Each row was made from one walk, in order. Every step used is in the known rows, and no mark comes twice. Write each row's walk.
Known rows:
f > n > m > p: [  5   8   2  21  11   2 -14  -8 -23   6  -5 -12  14  16  14 -17   4 -14
 -12  -6  -3  -4  20   5  29   5  25  25 -14  24   0  19]
n > m > p: [ 10   7   9  18   6  -1  -6 -16  -9  -2 -15 -11   9  20  16 -21  12  -2
 -19  -4  -6  -3   5  -1  26   7  27  26 -13  21 -16  15]
g > r: [ -2  21  -6  -8  19  -9  14 -62  51 -51   3   6   5  20 -32   9  35  28
  -7 -11 -13  -9 -84 -20  25   7  17  23 -25   7 -33  30]
w > r > n > m > s: [ 13   7  12  22  17  10   9  -2 -25 -13  -6 -26 -11  22  14 -30  -6  -6
 -14   5 -21   7   2  18  19  -1  40  12  -5  17 -15  13]
g > r > c > m > p: [ 16  -3  13  16 -20 -11   4 -19 -17 -21 -15   4  15  20  20   2  -4 -14
 -43  -2   5 -15   0 -15  -1  10  43  33 -23  15 -39   3]
p > r: [-11   5  21   6  30 -13   8 -24  33 -19  -6  -9  -5   7  -4   0  21  11
   0   1 -10  10 -32 -12   5   2  -6   2 -17   8 -20  21]
a > m: [  1  26   0   6  26  -4  10 -18  16  -2 -12 -13  -8  16   2 -13  27  13
   0 -10   2  -2 -34  -2  43  12  30  11 -19  21 -12  18]
g > e > x: [ 23  17  -8  13  47  11  28 -34  29  20 -30  -7 -10   7  -6   4  52  19
  10  12  -1  23  -2 -26  58 -32 -33  22 -15   5 -24  30]
a > m > s > r: [  9   0  18   8  -2 -10   5  -3  15   0 -23  -6  -7  13  14 -41  -6  -8
 -18   1   3  -4  35   6  29  -4  17  20   6  23 -21   6]
r > a: [  5  24  12   9  36  -1  18 -34  30 -27   0   2   3   4 -22  -5  16   1
  -2   6 -14  20 -46 -16   3  10   5   2 -15  16 -18  29]
v > a > m > p > r > c: [  2   4  20  18   1 -11  20   6 -20  18 -15  -7   7   1  30  12   1  -5
 -27  17   6  -7  15   9  -2  18  23   9 -17  16  -5 -11]
w > r: [  2   9  12   3  50   0  20 -38  20 -28  -7 -17 -11  25  -7   1  26  25
  -8  -6 -23  23 -60   4  21  10  17  -2 -23   7 -20  32]
e > x: [ 17  20   1   7  46   2  19 -36  42   3 -15  -2 -12   9  -7   3  36  14
   7   1 -10  17 -20 -28  37 -17 -13  18 -15   6 -24  34]
c > r: [ -6   9  27  10  18  -6   2 -31  34 -21 -11   4  -9   4 -18 -10  12   4
  -5  -1 -10   9  -5 -14  16   3   1  11  -5   7 -20  20]
p > r > n > m > s: [  6   6  16  23   8   4   3   5 -18  -8  -6 -22  -8  13  16 -31  -9 -13
 -11   9 -14   0  16  10  11  -5  29  14  -2  18 -15   8]
g > r > c > m > s: [ 19   1  12   7 -24  -9   9 -13  -9 -29 -12   2  -5  26  21 -11  -8  -9
 -37   0   3 -13  -7 -11  17   1  56  36 -23  14 -46   1]
v > a > m > p: [ 16  12  12  14   1  -6   3 -12  -1  18 -13  -3   8  11  18  -7   8   7
 -19  -2  11 -14   3   6  21  15  30  17 -11  20  -8  -2]
f > n > m: [  0  25 -10  15  35   5 -10  -8  -5  -5   3 -15  -5  14  -4 -13  19  -4
  10  -6  -7   5 -11   8  47   5  16  17 -19  21  14  31]
f > n: [ -5  24  -8   2  39  -5  -5 -33  25 -15  10  -5   0  13 -17   4  16   2
  13 -14  -7   7 -26  -9  36   2   6   8 -24  17   0  37]
x > e: [  7  26 -14   5  40   4  22 -46  24  -5  -7  -7  -2   9  -6  -2  38  13
  17   7 -15  16 -28 -13  40   2  -4  21 -18   6 -38  23]
v > a > m: [ 14  31   2   8  22  -5  12 -14  24  11  -6  -2 -12   7   1  -1  25  21
   1   0  11  -7 -33   9  37  19  21   8 -17  16   3   4]
a > m > s: [  9  12  10   4   0  -4   6 -11   2  -1 -14 -14  -8  22  20 -30   6   5
 -13  -7   3  -8  -5   1  43   0  50  23 -13  23 -27   6]
s > r: [  5   6  13   3  22 -15   7 -32  50 -20 -16   5  -6   9 -12 -21  13   5
  -7  -2  -8  11  -1 -10  19   0 -16   9  -3  13 -19  24]
r > n > m: [  7  28  -3  24  35   7   6 -14  -1 -18  -1 -18  -9  10  -8 -17  15  -3
   4   2 -18   8 -19   5  18   7  13   5  -8  15   0  25]
j > x > e: [ 10  24 -23  15  59  15  28 -42  25  12 -10   0   4   4   0   7  38   3
  37  23 -19  20 -13 -12  37   1 -21  33   1  -4 -50  23]
m > p > r: [ -9  -7  28  13  12 -13   1 -18  10  -7 -12 -10  11   8  12  -3   6   0
 -16   2  -6   1  -1 -11  -6   2   3  10 -11  13 -25  11]
c > r > a > m > s: [  6   7  27  18  -2   4  11   5 -14   2 -15  -9  -2   7  12 -33 -11 -15
 -19  10   1  -3  20   4  20   2  43  19   2  24 -21   1]
p > r > c: [ -7   9  15   7  21 -14  23 -17   8 -12 -10  -8  -2   6   9  12  16   2
 -14  10  -9   9 -19  -8   4  11  11   4 -25  10 -17  11]
p > r > a > m > s: [  3   6  24  16   4   0  14   9 -14   4 -11 -17   0   8  20 -28  -8 -13
 -16  11   1  -2   6   6  13   1  40  15  -5  25 -21   1]
f > n > m > s: [  8  12   1  12   8   4  -9  -3 -14  -3  -2 -16  -6  21  15 -29  -1  -9
  -5  -4  -5  -3  14   9  46  -5  38  27 -14  23  -7  17]
a > m > p > r: [-10  -5  26  18   9 -10   3   1  -8   8 -16 -18  11   7  23 -10   4  -5
 -17   3   2  -6   8   0   2   5  16  11  -8  20 -18   4]
f > a > m > s > r: [  4  -3  11   9   2  -9   2   3   6   7 -19  -6  -2  10  11 -38 -14 -15
 -16   1  11  -3  44  12  33  -4  19  20   6  27 -13   9]

Write each row's walk:
[ 10  14  15  11   4   2  13  -2  -8  -1 -11 -12  -1  14  14 -30  -3  -8
 -15   4   1  -2  -2   2  26   3  48  19  -8  26 -23   6] | r > a > m > s
[ 18  13   9  13   3 -12  10 -12   0 -21 -13   2 -12  18  16   1   7 -10
 -25  -1   6   4 -15 -16  12  12  33  19 -30  11 -30  11] | r > c > m
[ 22   1  17  10 -17 -10   6  -5 -11 -16 -15  -2 -12  25  30 -18 -10 -13
 -32  -1   4  -3  11 -11  19   0  51  29 -22  16 -41   1] | r > c > m > s
[ 13   5  22  21  11   1  12   1   4 -11 -13  -1   3   1  -2 -39 -11 -23
 -19  19  -9  13  24   5   2   0   6  14   8  23 -12  14] | n > m > s > r > a
[  2  -4  36  28  11  -4   9   3 -10 -12  -8  -3  14  -3   7  -8 -11 -27
 -24  18  -2   9   3 -10 -32   5   7   8  -7  18 -23   9] | c > m > p > r > a
[  6  12  19  14  29  -6  18 -22  33 -21  -8   7   4  -3 -21 -19   3 -12
  -9  13 -11  20  -7  -9  -7   5 -15   2   2  17 -14  24] | s > r > a
[ 15  -6  26  14 -18 -12   7   6 -17 -12 -15  -7 -10  19  35 -16 -15 -18
 -33   6   5  -4  20  -7   7  -2  44  26 -18  14 -39  -4] | p > r > c > m > s
[  7   3  21  23   3  -2   7   0 -13  10 -20  -6  19   5  14 -26  -7 -20
 -26   7   4  -4  29   4   3  10  22  16   3  29 -14   6] | s > r > a > m > p
[ -5   1  32  21  22  -4  14 -11   2 -11  -4  -4  18  -4  -2  -5  -2 -16
 -17  17  -9  12  -7 -10 -26   6   0   3  -6  18 -19  14] | m > p > r > a
[  8  19   2  28  29   4   5  -4   2 -13  -8 -14  -8   5  -7 -28   4 -12
  -2   8 -15   9  12  11  11   4  -2   4   4  17   3  22] | s > r > n > m
[  8   6  15  18  15  -5  10 -19  19 -22  -6  -4  -5   6  -8 -27 -17 -15
 -10   4 -17   7  24  -1  -7  -6  -2   0  10  15 -21  15] | m > s > r > n
[ 10  -4  20   3   1 -14   4 -20  33 -15 -19   3  -7  15   3 -36  -5  -3
 -18   0  -5   4  25  -6  21  -8   3  19   2  16 -29  13] | m > s > r
[ -5  -2  21  12   6 -14  17 -11  -9  -3 -15  -8  10   7  22   9   4  -7
 -27  10  -5   3   6  -7  -4  11  17  10 -20  13 -21   4] | m > p > r > c
[ -7  11  26  16  36  -5  19 -16  21 -20   0  -5   6  -5 -14  -2   9  -7
  -4  16 -13  19 -32 -11 -17   7  -6  -4 -10  14 -15  21] | p > r > a
[ 13  -2  17  12   0  -6   0  -3  12  -7 -21  -5  -9  14  12 -45  -5  -9
 -18   5  -4   2  37   7  29  -7  10  24   5  19 -17  10] | n > m > s > r
[ -7  18  18  20  30   0  19   6  -3   2  -8 -16   3  -3   2 -11  10  -8
  -5  13   1   5 -20   5   6  13  18   1  -8  24  -4  12] | p > r > a > m
[  3  28   7  14  30   3  18  -9   4  -3  -7 -11   1   5  -4 -14  17  -2
  -3   5   0   5 -31   1  21  15  28   5 -12  25  -7  18] | r > a > m
[ -6   1  19  16   4 -11  18   3 -24   9 -18 -14  10   6  30   4   3 -11
 -28  11   1  -4  14   2   2  14  29  10 -18  19 -15  -2] | a > m > p > r > c
[ 18   0  29  20   2  -5  11  -1   8 -18 -13   7   0   3   1 -33 -20 -29
 -26  16  -2  12  25  -5 -10  -2   8  14   5  21 -26  11] | c > m > s > r > a
[  3  15   9  18  32  -6  12 -28  32 -26  -4  -3  -5   2 -22 -14  -3  -8
  -1   2 -18  12   3  -5  -9   0 -18  -8   7  12 -14  24] | s > r > n
[ 13   3  11  11  -3  -9  15   1  -8  -2 -23  -4  -6  13  21 -25  -4 -14
 -29  13  -5   3  36   8  24   5  23  21  -7  18 -14   3] | n > m > s > r > c
[ 18  -2  18  18 -13 -12   1 -11 -20  -8 -19   1   8  19  30  -5  -6 -18
 -39  -2   6  -6  16 -14   2  10  38  26 -22  17 -35   3] | r > c > m > p
[  6  10  16  20   7   0   7  -8 -16   6 -14 -10  19   9  14 -18   1 -12
 -22   2   2  -4   4  -2   9  13  35  15  -8  28 -18   8] | r > a > m > p
[  3  19  13  19  26  -1  17   1   8   1 -14  -7   2  -1  -4 -25   6 -12
  -8  10   2   6   0   6  14  12  12   5   1  26  -4  14] | s > r > a > m
[ -3   2  29  29  20   1  10   4 -14  -5  -7 -11  16  -4   5 -13  -3 -21
 -17  21 -10  11   3   0 -20   8   6   7  -4  21  -9  13] | n > m > p > r > a
[ 20  16  11   5  -2  -5   8  -7   8  10 -10  -6 -12  16  19 -20   4  12
 -12   0   9 -12  -4   9  38   6  43  20 -12  19 -15  -5] | v > a > m > s
[ 10   1  14   4  -3 -14  19 -13   9  -9 -21   2  -5  13  16 -16  -4  -9
 -28   8  -5   5  27  -2  17   3  18  17  -9  16 -24   5] | m > s > r > c
[ -3  -1  18  20   5  -8  14   3 -26   4 -17 -14   8   8  28   1   4 -12
 -27  14  -5   1  15   3   2  12  23  15 -18  16 -11   2] | n > m > p > r > c
[ 17   5  15  16  16  -6  18  -7 -16 -22 -15  -9 -15  23  19   4   5  -6
 -31   2  -2  12 -22  -1   7  15  38  12 -29   9 -27  12] | w > r > c > m
[ 14   3  19  25   5  -7   5  -7   7 -22  -8  -3  -9   7   1 -28 -27 -26
 -18   5  -9   4  35  -3 -14  -7   5   5  10  15 -25  10] | c > m > s > r > n
[  8   3  20  19   4 -14  10   2  -8 -16 -13  -4 -10  11  21   4   1 -16
 -26   7   6   3  -4 -11  -3   9  24  14 -26  10 -27   5] | p > r > c > m
[  5  20   2  29  47  13  13  -8 -17 -17  -2 -28 -12  15  -4 -14  12   0
  -2   5 -26  17 -26  20  12  10  19  -2  -9  13   3  27] | w > r > n > m
[  9  10   8  28  11   3  -3 -12 -20  -5  -9 -14  11  14  11 -20   0 -12
 -16   0 -12  -2  14   3   7   6  23  15  -5  20 -11  14] | r > n > m > p
[ 18   3  15  17  -2 -15   9  -3   3 -18 -21   5 -11  13  16 -10  -4 -19
 -30   4   8   4  16 -10   5   8  17  18 -16  13 -26   8] | s > r > c > m
[ -2  -1  28  19   7 -11   5   3  -4  17 -13 -10   8   1  22  -2   3   0
 -16   9   8 -10  10   7  -1  10  12   9  -7  17  -7  -5] | v > a > m > p > r
